In the rows, zero is written as 128.
Known rows, with every step that occurs:
g -> t -> d -> c -> f -> e: [144  95 110  95 111 142  57 113 140 158 119 160 142 140 117  77 105 198
 179]
d -> c -> f -> e -> g: [129  66 113 137 107 151 101 103 137 149 138 138 120 127 109 107 111 203
 217]
t -> d -> c -> f -> a: [165  68 112 117 113 137  94 108 155 184 126 136 135 110 104 106  95 193
 186]
d -> t -> g -> x: [166 115 107  96 128 119 116 119 139 161 144 144  88 152 119 104 110 162
 167]
c -> f -> e -> d -> t -> g: [145 108 121  88 124 135  98 106 134 130 142 119 100 133 114 134 112 193
 148]
t -> g -> x: [192  89 134 113 136 124 124 124 142 147 140 164  90 137 131  78 121 159
 156]
e -> g -> x -> f: [209 111 110 129 185 142 137 115 131 155 150 139 102 131 123 103 102 166
 149]
x -> f -> e -> d: [169 116 134  89 148 142  90 116 150 122 146  96 126 117 126 130  69 181
 131]
x -> f: [190 112 112 102 165 144  93 119 156 156 145 102  97 117 116 124  81 175
 167]
t -> d: [183  84 128  85 138 145 118 116 163 166 129 151 110 123 110  96  86 164
 167]
p -> g -> x -> f -> a: [200 100 115 134 143 149  92 118 169 152 166 109 102 134 135  91  77 182
 170]
f -> e: [128  86 149 104 117 153 108 111 155 118 145 138  97 136 122  86  82 184
 172]
t -> g -> x -> f -> e: [185 115 141 111 131 125 102 125 134 140 150 141 116 133 132  92 106 169
 126]
d -> t -> g -> x -> f -> e: [157 138 117  91 119 121 103 119 132 152 154 126 111 152 120 112  95 172
 143]
c -> f -> e -> d: [132 102 125 101 140 154  97 105 145 121 138 121  99 124 119 125 100 197
 145]
g -> x -> f -> e -> d: [147 140 134 107 163 146  95 121 149 127 147 124 129 131 141 108  66 179
  96]
p -> g -> x -> f: [185 109 111 122 146 163  96 121 172 149 166 121  97 142 134  94  82 172
 173]
d -> t: [148 104  96  87 139 140 112 112 155 157 142 124  75 147 109 119  89 171
 198]
c -> f -> e: [121 112 124 112 131 164  95 106 145 135 147 130  88 130 112 113 104 203
 161]
p -> g -> t -> f -> e: [198 107 116  93 115 153  60 121 161 128 156 140 108 150 120  78 116 194
 214]
e -> g: [217  63 116 118 164 140 150 109 137 145 140 147  77 130 114  99 115 164
 203]
d -> c -> f -> e: [103  70 115 129 101 154  82 106 148 148 136 133 117 127 112 106 101 206
 215]
c -> f: [151 103 101 112 158 157 101 109 151 155 141 130  70 126 108 120 115 192
 178]

Rows:
[129  78 122 103  99 151  92 109 154 169 129 147 141 122 104 103  89 192
 181]
t -> d -> c -> f -> e
[185 116 100  61 157 127 103 118 152 138 136 116 106 125 112 146 103 175
 168]
e -> d -> t -> f
[158  55 102 108 140 138  96 108 156 140 119 123 112 113 125 128 103 185
 192]
e -> d -> c -> f
[231  92 104 105 126 136  61 120 163 144 154 128  99 139 121  80 121 195
 223]
p -> g -> t -> f -> a
[131  71 103 133 108 146  79 104 131 147 131 143 123 135 114  93 118 207
 215]
d -> c -> f -> e -> g -> t
[134 156 121  97 156 143  93 119 145 134 151 116 129 140 136 118  63 179
 102]
g -> x -> f -> e -> d -> t
[140  89 121 120 113 149 110 107 140 170 132 162 150 130 110  99  96 190
 161]
t -> d -> c -> f -> e -> g -> x
[184  95 104  86 120 117 118 115 141 158 142 132  79 144 109 114 112 162
 199]
d -> t -> g
[188  96 111  78 150 113 120 116 143 136 131 134 101 137 133 120 102 157
 147]
e -> d -> t -> g -> x
[168 113 115  81 122 128  47 122 141 124 128 146 141 132 122  88 120 203
 181]
g -> t -> f -> e -> d -> c
[188 112 131 109 149 145 110 112 135 136 156 109 116 126 114 117  84 181
 157]
x -> f -> e -> g
[228  62  99 126 143 121 100 103 120 171 124 149 126 127 110  88 127 191
 194]
e -> g -> t -> d -> c -> f -> a
[131  98 135  79 122 138 109 108 150 111 139 120 111 140 127 115  73 179
 156]
f -> e -> d -> t
[196 120 124 105 150 140  91 114 128 135 148 114 122 133 119 107  90 185
 156]
x -> f -> e -> g -> t
[172 139 119  82 135 138  54 124 140 129 138 151 118 139 116  82 123 202
 175]
g -> t -> f -> e
[166 110 118 105 137 154  98 104 125 146 140 148 113 137 107 102 119 201
 154]
c -> f -> e -> g -> t -> d
[159  97 131  97 131 140  82 114 150 127 140  95 141 117 127 129  66 187
 153]
x -> f -> e -> d -> c
[151 159 110  87 135 137 108 117 133 148 160 139 115 150 103 122 106 190
 162]
d -> t -> f -> e -> g -> x
[170 121 139  74 135 138  90 122 152 116 145 131 125 117 114 124 108 193
 153]
t -> f -> e -> d
[183 120 129  80 131 126  93 116 138 131 148  94 126 128 123 138  77 176
 133]
x -> f -> e -> d -> t -> g
[176 105 128 112 137 161  92 119 167 126 162 116 117 142 142 100  73 176
 147]
p -> g -> x -> f -> e -> d
[183 131 121  73 140 130  57 123 140 118 133 144 126 134 122  90 120 196
 160]
g -> t -> f -> e -> d
[156  71 120 111 108 144 111 106 142 171 131 151 144 124 102 107  99 188
 186]
t -> d -> c -> f -> e -> g
[190 104 123 106 126 136  82 112 130 152 141 123 156 130 113 105  85 188
 162]
x -> f -> e -> g -> t -> d -> c
[199  77 112  72 142 113 122 114 146 137 128 123  96 131 124 128 107 157
 172]
e -> d -> t -> g
[184 134  96  88 138 118  93 116 151 169 151 108  99 126  97 131 103 195
 191]
d -> t -> f -> a
[142 104 142  84 117 125 112 113 139 112 142 135 120 144 136 106  90 173
 130]
f -> e -> d -> t -> g -> x
[212  74  95 113 147 134 106 107 123 170 124 163 123 135 107  90 128 182
 200]
e -> g -> t -> d -> c -> f
[127  54 145 102 107 140  99 108 154 108 130 128 130 126 133 101  78 186
 181]
f -> e -> d -> c
[130 127 119  97 129 137  99 109 131 131 145 130 107 138 122 126 110 194
 124]
c -> f -> e -> d -> t -> g -> x
